Known rows, with every way that one mark hangs from another:
negif[dasezu]: [ 1.62  0.25  0.26 -2.55 -0.11 -5.34 -0.15 -1.12 -0.74 -0.15 -0.06 -2.13
 -0.48  2.70  0.66 -0.47 -0.17 -0.36  2.99  0.39  0.50 -0.12 -0.07]
kani[tamul]: [ 0.71 -1.46  0.49 -2.76  0.03 -5.92 -2.50 -0.31  1.15  0.49 -1.02 -2.19
 -0.49  0.73  1.31 -0.29 -0.56 -0.19  2.47 -0.59  1.08 -2.64  0.96]
zalu[rovat tamul[kani negif]]: [-0.03 -2.69 -0.40 -0.18 -0.80 -7.05  0.28  1.93  2.82  0.17 -1.49 -0.31
  2.42 -0.41  2.42 -4.10  0.57 -1.48  2.27 -4.27  1.54 -2.63  2.60]
zalu[tamul]: [ 0.25 -1.81  0.46 -1.03  1.12 -6.44 -0.08  0.00  0.53  0.98 -0.55 -0.89
  0.47  0.90  1.36 -0.79  0.71  0.22  2.38 -1.73  0.20 -2.14  0.94]
tamul[kani[zalu] negif[dasezu] pazodo]: [ 2.79 -1.41  0.78 -2.61 -2.10 -5.37 -1.35 -0.41  1.46 -1.21 -2.05 -0.68
  1.28  2.42  0.96 -4.27 -2.02 -2.73  4.03 -0.90  1.44 -1.23  1.59]
tamul[kani[zalu] negif[dasezu]]: [ 2.01 -0.22  1.42 -2.93 -1.99 -5.84 -0.36  0.47  2.00 -1.20 -1.84 -1.22
  0.59  1.90  1.26 -3.10 -1.65 -2.30  3.30 -1.23  2.23 -1.68  1.98]
tamul[kani[zalu] pazodo[negif[dasezu]]]: [ 2.64 -0.74  0.62 -2.77 -0.60 -5.73 -2.80 -1.71  0.20 -0.61 -1.65 -0.94
  2.20  2.62 -0.37 -3.45 -1.29 -2.62  4.90 -1.45  0.43 -0.88  1.06]
kani[tamul[pazodo[negif[dasezu]]]]: [ 2.63 -1.60  0.11 -3.79 -0.08 -6.15 -3.57 -2.04 -0.75  0.22 -0.84 -1.53
  0.08  2.47  0.26 -1.98 -1.06 -1.31  4.48 -0.60  0.74 -0.34  0.82]
tamul[kani[zalu] negif]: [ 1.30 -0.96  1.10 -2.21 -1.80 -5.98 -0.94  0.63  3.11 -1.23 -2.42 -0.77
  1.21  1.18  1.18 -3.24 -1.58 -1.51  2.42 -1.95  1.46 -2.87  2.05]
kani[tamul[negif pazodo] zalu]: [ 2.91 -3.51  1.23 -4.04 -1.99 -5.41 -3.42  0.09  2.34 -1.40 -2.33 -1.74
  0.60  1.41  0.60 -4.10 -1.42 -1.42  3.10 -0.25  2.22 -2.50  2.36]
rovat[tamul[kani pazodo] zalu]: [-0.58 -3.86  0.09 -1.80  0.02 -6.87 -3.98 -0.70  2.18  0.79 -0.03  1.08
  0.92  1.09  1.51 -1.65 -1.04  0.50  0.87 -3.01  1.51 -2.14  1.52]
rovat[tamul zalu]: [-0.67 -3.09  0.35 -2.66 -0.08 -6.59 -2.77 -0.52  1.93  0.65  0.54 -0.05
 -0.08  1.18  1.35 -0.47  0.03  2.34 -0.01 -1.73  2.41 -1.66  1.63]
kani[tamul[negif pazodo]]: [ 2.24 -2.67  0.17 -2.96 -1.22 -6.24 -2.96 -0.52  1.39 -0.57 -1.85 -0.78
 -0.04  1.56  1.59 -2.85 -1.31 -0.97  2.61 -0.95  1.17 -1.29  1.41]
rovat[zalu[tamul[kani negif]]]: [-0.91 -3.08  0.72 -1.14 -0.51 -7.37 -0.49  1.17  2.66  1.42 -1.14  1.05
  1.11  0.31  2.75 -2.79  0.24 -0.58  1.34 -3.69  2.07 -3.02  2.47]
kani[tamul[negif[dasezu]] zalu]: [ 2.96 -1.85  2.00 -4.80 -2.11 -5.63 -1.65  0.70  1.98 -1.33 -1.52 -2.88
 -0.40  1.27  1.11 -2.79 -1.05 -1.66  3.56  0.64  3.32 -2.26  2.36]
tamul[kani negif[dasezu] pazodo]: [ 2.28 -0.77  0.08 -1.65 -1.42 -6.05 -1.10 -1.07  0.44 -0.37 -1.79  0.06
  0.85  2.67  1.45 -3.32 -1.92 -2.21  3.57 -1.79  0.56 -0.04  0.94]
pazodo[negif tamul]: [ 0.79 -0.15 -0.18 -1.98 -0.70 -7.48 -1.44 -3.21  0.14 -0.58 -0.41 -1.77
 -0.21  2.00  0.37 -1.49 -0.79 -0.44  2.24 -2.48 -1.40 -1.07 -0.74]
zalu[rovat tamul[kani negif pazodo]]: [ 0.88 -3.85 -0.67 -0.26 -0.69 -6.66 -0.73  1.10  2.12 -0.11 -1.84  0.28
  2.95  0.19  2.37 -5.42  0.22 -2.08  3.02 -3.82  0.86 -2.06  2.26]
kani[zalu[tamul[pazodo[negif]]]]: [ 2.03 -3.09  0.51 -2.66  0.04 -5.97 -1.89 -0.66  0.49 -0.20 -1.77 -0.76
  1.94  1.37 -0.54 -3.45  0.28 -0.86  3.84 -1.32  0.38 -1.81  1.71]
pazodo[tamul[negif[dasezu]]]: [ 1.67 -0.28  0.69 -2.29 -2.22 -6.85  0.44 -2.11  0.44 -1.02 -0.34 -2.08
 -1.34  2.49  1.75 -2.01 -1.50 -1.15  2.05 -1.30  0.18 -0.61 -0.50]
pazodo[negif[dasezu] tamul]: [ 1.59  0.48  0.36 -2.59 -1.03 -7.22 -0.63 -3.50 -0.92 -0.53  0.07 -2.36
 -0.81  2.64  0.20 -1.33 -0.98 -1.10  3.16 -1.78 -0.72 -0.18 -0.90]
pazodo[negif[dasezu] tamul[kani]]: [ 0.90  1.08  0.56 -1.80 -0.72 -7.81 -0.93 -2.98  0.16  0.07 -0.40 -1.59
 -0.29  2.06  0.64 -1.36 -1.55 -2.16  3.52 -3.06 -0.73 -1.21 -0.48]

Rows:
[ 0.07 -4.06 -0.12 -2.69 -0.31 -6.41 -3.64 -0.97  1.29  0.27  0.22  0.63
  0.36  1.64  0.98 -1.50 -0.24  1.71  0.47 -1.53  1.72 -0.91  1.25] | rovat[tamul[pazodo] zalu]
[ 0.88 -2.79  0.84 -2.27 -0.13 -6.35 -3.62 -0.32  2.45 -0.58 -1.09 -0.36
  1.50  0.78  0.20 -1.70 -1.77 -0.17  2.36 -1.55  1.39 -2.55  1.61] | rovat[tamul[kani[zalu] pazodo]]
[ 0.08  0.40  0.06 -1.28 -0.43 -8.17 -1.54 -2.60  1.10 -0.09 -0.89 -1.01
  0.49  1.19  0.76 -1.64 -1.54 -1.43  2.75 -3.76 -1.42 -2.35 -0.33] | pazodo[negif tamul[kani]]
[ 1.52 -0.31  1.76 -2.51 -2.62 -6.93  0.08 -1.10  2.28 -1.60 -1.07 -2.25
 -0.21  1.37  1.19 -2.99 -2.26 -2.60  2.81 -1.95  1.01 -2.54  0.35] | pazodo[tamul[kani[zalu] negif[dasezu]]]
[ 1.41  0.51  1.46 -2.81 -1.24 -7.21 -1.20 -2.45  1.04 -1.06 -0.58 -2.41
  0.45  1.60  0.15 -2.17 -1.76 -2.58  4.15 -2.44  0.00 -2.18  0.01] | pazodo[negif[dasezu] tamul[kani[zalu]]]
[ 1.42 -1.60  0.38 -1.30  1.06 -7.25 -1.45 -1.15 -0.50  1.43 -1.15  0.52
  1.70  1.89  0.81 -2.56 -0.27 -1.97  4.60 -2.98 -0.04 -1.06  1.26] | zalu[tamul[kani pazodo[negif[dasezu]]]]
[ 0.72 -2.86 -0.80 -1.99 -1.49 -6.51 -1.43  0.57  2.12 -1.72 -0.42 -0.80
  0.65  0.74  1.10 -2.71  0.02  1.27  0.97 -2.02  2.32 -0.20  2.21] | zalu[rovat[tamul[negif]]]
[ 0.90 -4.44 -0.15 -2.70 -1.60 -6.93 -3.35 -0.68  2.01 -0.40 -0.34  1.53
  0.38  1.96  1.44 -2.87 -0.56  1.68  0.31 -1.94  2.01 -0.20  2.04] | rovat[tamul[negif pazodo] zalu]
[ 2.10 -2.99  0.70 -3.65 -2.28 -5.50 -1.08  1.21  2.15 -2.50 -0.52 -2.15
  0.97  1.13  0.25 -3.77 -0.29  0.12  2.48 -0.48  3.42 -0.68  2.48] | kani[zalu[rovat[tamul[negif[dasezu]]]]]
[ 0.88 -1.95  1.36 -2.67 -1.26 -7.26 -2.09  0.59  3.57 -1.38 -1.26 -0.09
  0.30  0.71  1.18 -2.05 -1.76  0.21  1.39 -2.30  2.73 -2.38  2.55] | rovat[tamul[kani[zalu] negif]]
[ 1.65 -1.48 -0.35 -1.08 -1.05 -6.45 -1.84 -0.57  1.75 -0.52 -2.42  0.69
  1.31  1.90  1.79 -3.28 -1.88 -1.81  2.60 -2.48  0.02 -1.10  0.95] | tamul[kani negif pazodo]
[ 0.42 -3.12 -1.06 -0.51  0.43 -7.04 -2.00 -0.08  1.15  0.51 -1.36  0.32
  3.62  0.20  0.86 -4.29  0.83 -1.86  3.97 -4.48 -0.10 -1.63  1.79] | zalu[rovat tamul[kani pazodo[negif]]]
[ 0.90  0.12  1.04 -1.45 -1.97 -7.49  0.19 -1.60  1.68 -0.80 -0.74 -1.51
 -0.77  1.66  2.29 -1.94 -2.16 -2.13  2.20 -2.55  0.22 -1.72 -0.26] | pazodo[tamul[kani negif[dasezu]]]
[-0.06 -2.62 -0.68 -1.39 -1.10 -6.93 -1.81  0.89  3.01 -1.25 -0.78 -0.17
  1.38  0.12  1.77 -2.79 -0.61  0.24  1.22 -3.14  2.36 -1.24  2.26] | zalu[rovat[tamul[kani negif]]]
[ 1.41 -3.58 -1.43 -1.08  0.24 -6.30 -1.59 -0.67 -0.07  0.03 -1.08 -0.50
  2.89  0.84  0.42 -4.43  1.54 -0.65  3.49 -3.09 -0.08 -0.73  1.64] | zalu[rovat tamul[pazodo[negif]]]
[ 3.31 -2.45  1.09 -4.84 -0.96 -5.53 -3.96 -1.34  0.20 -0.58 -1.50 -2.41
  0.77  2.03 -0.37 -3.14 -0.98 -1.73  5.04  0.19  1.78 -1.48  1.65] | kani[tamul[pazodo[negif[dasezu]]] zalu]
[ 3.00 -2.23  0.57 -3.48 -1.51 -5.89 -2.37 -0.90  0.37 -0.52 -1.22 -1.36
 -0.68  2.34  1.57 -2.77 -1.40 -1.25  3.53 -0.23  1.71 -0.69  1.37] | kani[tamul[negif[dasezu] pazodo]]
[ 0.87 -2.91  0.28 -0.42 -0.07 -7.17 -0.79  0.18  1.61  0.93 -1.95  0.99
  1.60  0.99  2.20 -3.30 -0.76 -1.80  2.89 -3.17  0.24 -2.08  1.91] | zalu[tamul[kani negif pazodo]]
[ 0.08 -1.81  1.41 -2.42  0.27 -6.61 -2.50  0.56  2.93 -0.71 -0.68 -0.73
  0.60  0.22  0.59 -0.68 -1.47  0.39  1.71 -1.77  2.03 -3.10  1.77] | rovat[tamul[kani[zalu]]]
[ 1.28 -0.75 -0.61 -1.28  0.24 -6.41 -3.13 -2.39  0.21  0.24 -1.71  0.34
  2.02  2.12  0.41 -2.23 -1.18 -1.61  3.54 -2.98 -1.04 -0.74  0.58] | tamul[kani pazodo[negif]]
[ 3.19 -1.25 -0.26 -2.46 -1.77 -5.54 -0.94 -1.53 -0.71 -1.01 -1.23 -0.61
  0.02  3.60  0.97 -3.22 -1.06 -1.08  3.08 -0.23  0.51  1.24  0.57] | tamul[negif[dasezu] pazodo]
[ 2.32 -2.03  0.57 -2.07 -1.66 -5.58 -2.36 -0.02  2.51 -1.55 -2.49 -0.06
  2.11  1.67  0.91 -4.41 -1.99 -2.18  2.98 -1.81  0.77 -2.23  1.68] | tamul[kani[zalu] negif pazodo]
[ 2.00 -0.18 -0.31 -1.85  0.09 -6.57 -2.33 -2.35 -0.66  0.43 -1.24 -0.06
  1.32  2.91  0.34 -2.52 -1.34 -1.93  4.51 -2.07 -0.44  0.06  0.35] | tamul[kani pazodo[negif[dasezu]]]
[ 2.70 -0.75 -0.58 -2.76 -0.36 -5.58 -2.32 -2.92 -1.84 -0.09 -1.04 -0.67
  0.77  3.61 -0.28 -2.29 -0.37 -0.74  4.18 -0.68 -0.45  1.16 -0.05] | tamul[pazodo[negif[dasezu]]]
[ 1.57 -3.01  0.98 -2.52 -1.27 -6.93 -3.13  0.13  3.00 -1.61 -1.51  0.62
  1.15  1.32  0.80 -3.25 -2.08 -0.50  1.99 -2.19  2.08 -1.71  2.33] | rovat[tamul[kani[zalu] negif pazodo]]
[ 1.41 -3.44  0.18 -3.22 -2.15 -5.47 -1.65  1.41  3.06 -2.38 -0.85 -1.84
  1.37  0.55  0.36 -3.89 -0.21  0.48  1.40 -1.07  2.94 -1.57  2.61] | kani[zalu[rovat[tamul[negif]]]]
[ 0.66 -1.58  0.63 -1.65 -2.90 -6.59 -0.65  0.02  3.95 -2.14 -1.42 -1.99
  1.46  0.06  1.59 -4.54 -1.39 -2.42  2.08 -3.22  0.87 -3.39  0.81] | pazodo[tamul[kani[zalu[rovat]] negif]]
[ 2.01 -2.16 -0.11 -2.95  0.14 -6.30 -3.91 -2.01 -0.05  0.15 -1.45 -1.19
  0.74  1.97  0.32 -2.11 -0.69 -0.71  3.69 -1.14  0.36 -1.20  1.12] | kani[tamul[pazodo[negif]]]
[-0.51 -3.04  0.48 -2.22 -1.21 -7.68 -2.44  0.31  3.54  0.19 -0.28  1.37
  0.22  0.72  2.21 -1.78 -1.20  1.03 -0.16 -3.61  2.82 -1.92  2.46] | rovat[tamul[kani negif] zalu]
[ 0.12 -3.22 -1.17 -1.13 -0.15 -6.36 -2.97 -0.07  1.99 -0.68 -0.50 -0.37
  2.04  0.21  0.90 -2.41 -0.58 -0.13  1.96 -2.68  1.12 -1.46  1.37] | zalu[rovat[tamul[kani pazodo]]]
[ 2.00 -2.57  1.64 -4.10 -1.85 -5.56 -2.20  0.73  2.93 -1.39 -2.09 -2.21
  0.00  0.66  1.18 -2.88 -0.98 -0.84  2.66 -0.18  2.82 -3.22  2.43] | kani[tamul[negif] zalu]
[ 1.13 -2.65 -0.45 -1.61 -0.89 -4.78 -2.69  0.45  2.27 -1.34 -1.75 -1.47
  3.34  0.49  0.58 -4.43 -0.74 -2.21  3.55 -1.96  0.61 -2.95  1.19] | tamul[kani[zalu[rovat]] pazodo]
[ 0.99 -1.86 -0.12 -1.93 -1.51 -7.02 -1.02  0.88  2.20 -1.20 -0.34 -0.74
  0.79  0.73  1.53 -2.76 -0.86 -0.37  2.01 -2.56  2.67 -0.53  2.11] | zalu[rovat[tamul[kani negif[dasezu]]]]
